Each row was made from one walk, in order. Every step used is in the known rows, and no mark comes twice. Write each row's walk.
In the rows, zero is written as 128.
Known rows
dobo mekir tude kefoliz fedap: [127 126 142 117 139 127 161 142 198 142 131 106 135 147 129 145 155 103
 193 132 113 106 105 144 120 135 123 128 121 130 123 123 148 121]
tude fedap dobo mekir: [115 124 131 124 139 137 121 116  99 137 124 113 134 112 118 134 145 112
 140 123 126 137 124 148 105 104 115 131 123 127 131 119 129 132]
fedap dobo mekir tude nelug pimiz: [124 152 132 104 130 142 127 131  87 168 131  95 146 139 137 156 145 108
  95 121 112 151 129 121  89 141 130 117 140 147 131 131 152 117]
fedap dobo mekir tude nelug pimiz golepan: [122 154 136 117 125 148 131 131  90 163 129  83 183 129 145 152 143 103
 137 115 126 130 131 127  90 124 128 120 139 146 126 134 149 107]
nelug tude kefoliz: [119 113 104 139 138 118 116 135 169 146 123 105 128 139 122 136 137 124
 174 130 136 108 121 117 117 137 135 131 137 121 118 119 135 133]
golepan pimiz nelug tude kefoliz: [106 149 107 132 127 125  77 137 196 133 116 124 147 146 129 145 142 130
 171 137 136 118 142 117 152 158 132 135 116 133 121 115 144 123]
fedap tude nelug pimiz puno laso: [135 131 116 131  98 157 133 132  62 159 115 135 128 129 114 145 139 122
  42 132 123 180 133  97  69 104 143 125 138 145  98 140 147 119]
tude kefoliz fedap dobo mekir: [121  98 136 129 143 135 159 129 148 140 137 113 134 126 111 139 153 110
 159 128 122 112 124 151 111 130 122 127 140 124 136 118 148 130]
kefoliz fedap tude nelug pimiz golepan: [136 134 126 134 118 157 169 135 126 149 124 113 199 136 121 136 137 109
 133 125 129 107 128 121  91 119 130 122 125 150 107 136 156 115]
zevuz patil: [127 126 116 131 123 117 125 126 117 118 129 137 144 123 115 122 133 131
 108 127 127 117 136 107 153 118 127 128 116 124 117 135 128 150]
kefoliz fedap dobo mekir tude nelug pimiz: [130 143 137 102 132 147 149 133 111 161 135 100 158 152 131 154 155 105
 105 124 107 140 124 129  82 139 129 119 130 152 129 129 154 117]
mekir tude nelug pimiz golepan: [131 168 130 120 122 140 129 137 103 152 125  95 187 140 149 147 139 110
 137 119 128 120 127 116  92 129 135 122 125 148 118 138 145 106]
mekir tude nelug: [125 155 150 104 124 132 117 132 116 155 139 123 131 132 146 154 137 114
 107 130 116 151 112 118  97 132 130 123 117 141 135 139 130 114]
tomil puno laso: [134 143 148 139 114 142 142 131 138 134 108 138  93 124 112 128 128 121
  87 129 125 151 122 110  79 100 137 136 138 117 114 131 133 123]
mekir tude kefoliz fedap dobo: [125  93 133 111 153 147 150 139 134 150 146 122 139 158 118 147 164  99
 153 130 124 118  86 135 108 149 133 121 113 135 144 124 145 120]
fedap tude mekir: [122  95 138 127 124 136 133 135 154 159 111 126 138 111 120 133 120 120
 128 129 132 168 111 124 117 131 127 118 149 129 121 134 156 106]
kefoliz tude fedap: [118 134 115 119 145 141 113 129 128 128 118 139 122 130 112 128 149 114
 152 129 119 120  80 132 108 121 130 132  99 138 108 121 118 126]
golepan pimiz puno: [112 170 110 130 106 148  85 129 123 115 127 142 137 132 142 129 140 144
  94 130 128 174 132 121 135 118 128 129 123 137 121 126 144 120]
tomil puno pimiz nelug tude: [124 165 126 134 118 145  79 134 226 133 118 120 129 131 126 134 134 127
 105 136 142 120 147 115 106 149 135 132 119 125 108 128 139 117]
nelug tude kefoliz fedap dobo mekir: [117  91 125 133 140 136 148 129 177 149 133  99 138 135 109 137 151 112
 173 128 125 115 125 144 109 129 122 129 147 126 129 114 144 133]
dobo mekir: [121 134 135 132 122 122 135 125 153 130 122 109 125 110 130 129 124 125
 146 126 120 133 145 143 132 117 116 131 146 124 122 124 133 130]
zevuz patil puno: [127 126 124 122 127 133 122 135 137 114 134 135 150 133 123 127 127 132
 102 132 127 127 117 105 144 118 146 127 151 120 123 140 139 152]
kefoliz fedap tude mekir dobo: [139 115 137 128 135 145 144 139 166 159 116 107 142 117 125 138 138 123
 140 131 123 160 105 137 139 135 131 115 125 131 123 137 175 108]
zevuz patil puno pimiz golepan: [131 144 132 132 125 144 115 137 140 119 129 101 173 118 128 123 132 127
 128 129 154  94 128 119 121 116 146 119 154 114 121 143 153 128]
pimiz nelug tude: [120 129 122 125 119 129  89 130 187 131 123 128 150 142 129 139 131 130
 143 134 133 128 149 118 144 149 130 138 114 139 114 126 116 124]
nelug tude fedap dobo mekir: [111 116 120 127 136 137 108 117 128 145 120  98 137 121 115 132 143 114
 155 123 129 137 124 142 103 103 115 133 132 129 124 114 124 135]
tomil puno pimiz nelug tude kefoliz fedap: [131 146 128 136 135 142 124 143 252 130 125 125 139 147 111 139 157 115
 143 141 138  84 128 124  89 152 138 132 109 122 106 123 156 118]
dobo mekir tude nelug: [119 162 157 106 119 127 121 130 136 158 134 109 128 118 148 155 134 112
 121 128 110 152 126 129 102 123 121 124 131 138 130 136 134 114]
kefoliz tude: [118 119 120 122 136 143 128 136 157 134 128 139 108 129 119 128 135 121
 137 129 116 124  92 128 130 149 135 126 130 137 114 126 126 124]
tude fedap dobo: [121 114 123 119 147 144 112 118  66 136 131 130 139 129 113 134 150 112
 121 125 135 133 104 134  98 112 126 128 102 132 138 122 124 130]
laso puno: [139 147 143 134 132 134 130 137 150 137 114 120 122 138 145 130 124 141
 105 132 133 133 116 134 104 123 134 130 149 128 123 128 137 124]
patil zevuz: [122 142 126 116 126 121 132 123 136 120 128 119 136 148 128 136 130 115
 144 132 121 136 112 136 119 136 129 132 141 126 140 132 136 111]
puno tomil: [130 119 149 116 132 115 162 130 141 126 132 137 106 120 131 121 129 142
  98 131 131 100 123 135 135 131 138 123 124 115 127 121 132 125]
nelug tude: [122 118 113 134 124 129 111 128 166 139 122 107 132 141 125 126 126 131
 147 128 132 131 128 119 125 128 128 131 140 130 118 122 121 133]
mekir tude fedap: [125 153 129 107 139 134 107 130 118 136 120 118 138 145 136 140 148 106
 158 128 123 137  90 130 111 113 122 130  89 139 122 126 119 120]
golepan pimiz: [113 159 121 127 119 135 101 128 141 119 118 128 134 138 131 125 129 140
 128 129 127 150 134 130 154 132 124 126 127 133 135 118 146 125]
dobo mekir tude fedap: [119 158 135 112 134 129 112 128 140 138 115 103 138 131 137 140 145 103
 174 126 116 139 104 141 115 103 112 132 104 135 118 123 124 122]
golepan pimiz nelug: [112 171 132 118 114 135  79 130 162 113 119 151 153 137 137 140 134 135
 121 136 127 142 155 128 170 155 126 133 101 142 131 123 140 115]

Write each row's walk
[128 148 101 129 108 157 121 132  87 152 130 137 153 125 132 144 138 123
  45 129 122 165 131 102  84 120 137 121 127 150  98 141 154 121] : fedap tude nelug pimiz puno
[123 133 140 117 124 122  81 135 192 146 110 106 147 125 127 143 138 134
 134 134 150 148 147 122 110 159 136 123 142 128 120 129 149  94] : puno pimiz nelug tude mekir
[131 169 107 124 112 142 113 129  73 137 135 132 153 130 139 144 146 132
  54 127 123 158 140 105  77 122 140 126 127 146 107 138 145 119] : tude nelug pimiz puno
[143 160 143 132 134 139 114 138 156 139 114 100 109 131 139 128 131 143
  85 136 148 116 124 138  89 134 139 118 155 118 127 129 154 116] : laso puno pimiz
[130  86 146 123 126 143 161 137 180 151 116 131 151 126 111 131 132 116
 139 132 128 156 105 132 112 129 125 120 142 134 120 132 160 104] : kefoliz fedap tude mekir
[ 98 150 121 120 125 144  72 118 150 133 113 113 156 129 121 141 147 122
 153 128 129 152 144 143 137 122 113 136 113 140 127 110 134 126] : golepan pimiz nelug tude fedap dobo mekir
[119 145 143 113 125 129 125 135 170 147 124  99 124 131 147 141 132 111
 160 125 112 143 119 137 140 129 116 126 135 133 125 128 131 119] : dobo mekir tude
[124 102 144 123 133 143 159 124 142 134 137 118 137 125 113 131 144 115
 140 126 119 129 132 153 117 123 118 127 139 130 136 121 139 129] : kefoliz fedap dobo mekir
[122 114 150 106 135 148 146 133 159 150 137 105 135 145 132 143 150 101
 153 125 112 142 106 147 126 134 117 123 128 139 137 125 136 118] : kefoliz fedap dobo mekir tude
[116 137 131 121 138 118 127 142 170 152 125  96 120 129 143 149 142 105
 186 128 118 121 112 134 130 137 124 126 134 124 125 125 144 121] : dobo mekir tude kefoliz
[131 148 129 123 131 124  79 135 175 151 112  99 148 119 144 150 140 138
 150 130 132 163 137 124 147 153 138 126 122 131 121 133 152 104] : pimiz nelug tude mekir dobo
[132 141 125 122 130 138 108 137 146 120 132 114 135 126 119 124 132 135
  85 136 142 111 127 113 121 130 150 116 156 112 125 140 157 141] : zevuz patil puno pimiz
[134 112 128 130 142 127 164 137 163 127 134 129 140 145 113 134 152 117
 168 134 125  93 113 136 113 136 132 130 117 127 126 122 144 128] : tude kefoliz fedap
[112 118 131 116 145 130 125 138 141 161 133  99 120 129 136 153 148 100
 168 126 121 126 104 136 123 144 126 122 135 125 138 124 146 121] : fedap dobo mekir tude kefoliz
[133 123 129 130 132 139 119 137 140 166 112 103 130 102 134 140 128 126
 131 127 128 168 111 129 146 135 132 113 130 127 126 139 172 109] : fedap tude mekir dobo
[132 170 135 137 126 146 116 133 177 129 122 117 103 114 124 122 130 124
  78 130 140 119 127 124  81 129 135 121 133 111 120 131 156 118] : tomil puno pimiz
[128  87 128 124 151 143 157 132 122 139 145 132 139 144 107 139 160 110
 143 130 131 107 105 137 104 142 134 124 120 128 142 122 146 127] : tude kefoliz fedap dobo
[140 134 164 122 135 122 163 137 162 134 120 130 102 128 146 123 125 156
  78 135 135 104 112 141 111 126 144 125 144 114 123 121 140 122] : laso puno tomil
[129 137 111 125 120 146 139 132 101 162 122 122 149 131 121 141 126 118
  75 128 120 137 133 109  97 134 134 118 131 146 112 135 157 127] : fedap tude nelug pimiz
[128 148 123 136 138 127  86 145 208 149 112 104 130 142 135 148 144 134
 137 142 152  96 133 124 106 160 144 129 136 122 114 123 151 117] : laso puno pimiz nelug tude kefoliz
[119 122 129 105 148 150 105 126  80 148 133 121 138 145 126 143 156 100
 135 124 128 146  85 132 103 120 125 124  93 140 139 125 123 121] : mekir tude fedap dobo
[135 113 138 123 118 134 133 135 105 124 118 133 124 136 108 129 131 131
  95 134 128 146 121 101 121 101 152 131 160 118 121 139 134 145] : zevuz patil puno laso
[128 141 118 137 117 151 144 132 106 156 119 109 188 123 130 138 126 112
 121 122 133 116 135 115  99 120 132 121 131 145 109 138 153 116] : fedap tude nelug pimiz golepan
[107 156 116 125 112 136  69 130 197 125 114 129 154 151 133 137 132 140
 144 135 131 144 152 120 165 152 126 136 113 143 121 117 132 122] : golepan pimiz nelug tude
[139 137 133 133 139 136 123 146 235 138 119 110 145 160 124 143 157 129
 147 145 145  85 125 136  93 156 141 130 127 127 113 121 156 116] : laso puno pimiz nelug tude kefoliz fedap
[133 127 130 132 106 142 124 129  83 130 120 141 109 127 122 134 141 131
  88 131 129 172 129 113  95  98 139 134 136 130 112 134 124 120] : pimiz puno laso
[119  98 109 140 135 136 140 139 154 155 123 129 124 121 115 137 129 110
 148 134 131 113 108 122 133 136 129 122 127 123 119 128 152 131] : fedap tude kefoliz
[122 132 125 118 142 123 123 143 150 150 130 112 122 144 141 149 145 108
 170 130 125 118  97 122 127 148 133 124 120 127 130 128 141 119] : mekir tude kefoliz
[132 146 134 138 125 140 120 131 135 130 125  95 155 115 132 125 133 124
 149 125 154  94 139 137 108 124 132 119 136 120 126 133 145 109] : puno pimiz golepan
[139 151 122 126 103 142 125 129  46 144 119 131 126 134 122 146 147 131
  50 129 124 172 140  99  61 104 146 130 138 141 106 137 140 116] : tude nelug pimiz puno laso
[131 124 124 127 136 131 121 140 219 131 129 116 149 152 112 142 160 120
 167 142 141  80 135 132 113 159 137 129 112 128 116 122 149 118] : puno pimiz nelug tude kefoliz fedap
[131 172 139 146 123 151 122 133 172 127 120 105 144 109 132 121 130 119
 121 124 151  98 129 128  83 114 133 123 135 113 115 134 152 109] : tomil puno pimiz golepan
[108 117 126 120 145 148 121 122 119 143 125 121 120 112 110 134 150 107
 148 123 117 133  98 148 108 119 120 129 125 133 121 117 128 128] : kefoliz tude fedap dobo mekir
[132 152  94 131 117 144 116 132  96 126 126 128 150 140 138 133 143 133
  82 125 126 150 133 110 105 125 138 128 129 142 102 133 142 124] : nelug pimiz puno
[132 164 135 115 100 143 123 134  80 158 115 109 124 135 136 156 149 118
  75 127 112 186 137 108  70 103 138 128 144 144 103 137 141 110] : dobo mekir tude nelug pimiz puno laso
[125 162 101 121 118 153 113 135  92 142 136 140 139 131 133 145 152 127
  58 127 114 154 113 104  77 137 146 124 129 153  95 137 144 117] : kefoliz tude nelug pimiz puno
[125 173 135 121 118 137 134 134 121 155 121  82 183 128 152 147 136 109
 151 117 122 124 140 126  99 121 126 124 140 145 114 135 147 108] : dobo mekir tude nelug pimiz golepan
[122 132 164 101 129 145 142 129 130 159 147 116 140 132 134 156 151 103
 117 128 108 153 115 138  87 127 122 122 126 143 140 133 141 114] : kefoliz fedap dobo mekir tude nelug
[130 181 143 127 121 144  94 135 193 121 125 143 125 116 129 138 137 123
  78 137 139 113 149 123 106 152 137 128 105 122 116 135 148 110] : tomil puno pimiz nelug
[132 161 136  99 119 132 143 137 103 145 140 132 130 134 154 145 150 135
  43 129 119 138 115 113  89 131 149 118 115 138 108 132 147 110] : mekir tude nelug pimiz puno tomil
[122 153 126 130  98 147 101 129  95 124 111 138 113 135 124 132 142 141
  84 132 128 187 134 114 112 101 136 132 135 133 119 126 138 116] : golepan pimiz puno laso
[124  78 117 129 148 143 143 132 148 146 141 117 143 155 104 137 159 113
 157 130 134 109 106 131 101 142 134 126 129 130 135 117 141 132] : nelug tude kefoliz fedap dobo
[121 134 107 131 133 129 100 122 137 132 113 111 144 141 118 127 140 122
 164 128 135 127 112 125 103 104 123 137 108 133 111 117 114 133] : nelug tude fedap
[132 166 125 106 127 133 124 136  97 158 127 107 148 152 143 152 140 115
  97 125 115 142 123 109  93 145 136 119 124 150 123 135 146 116] : mekir tude nelug pimiz
[109 169 111 121 123 135  60 124 166 119 107 129 164 150 124 136 146 129
 159 135 133 138 133 125 138 124 121 140  84 145 113 113 123 125] : golepan pimiz nelug tude fedap
[127 151 111 117 132 141 131 134 107 150 127 126 134 137 121 141 141 123
  91 126 112 126 114 111  89 152 144 121 133 148 109 131 145 122] : kefoliz tude nelug pimiz
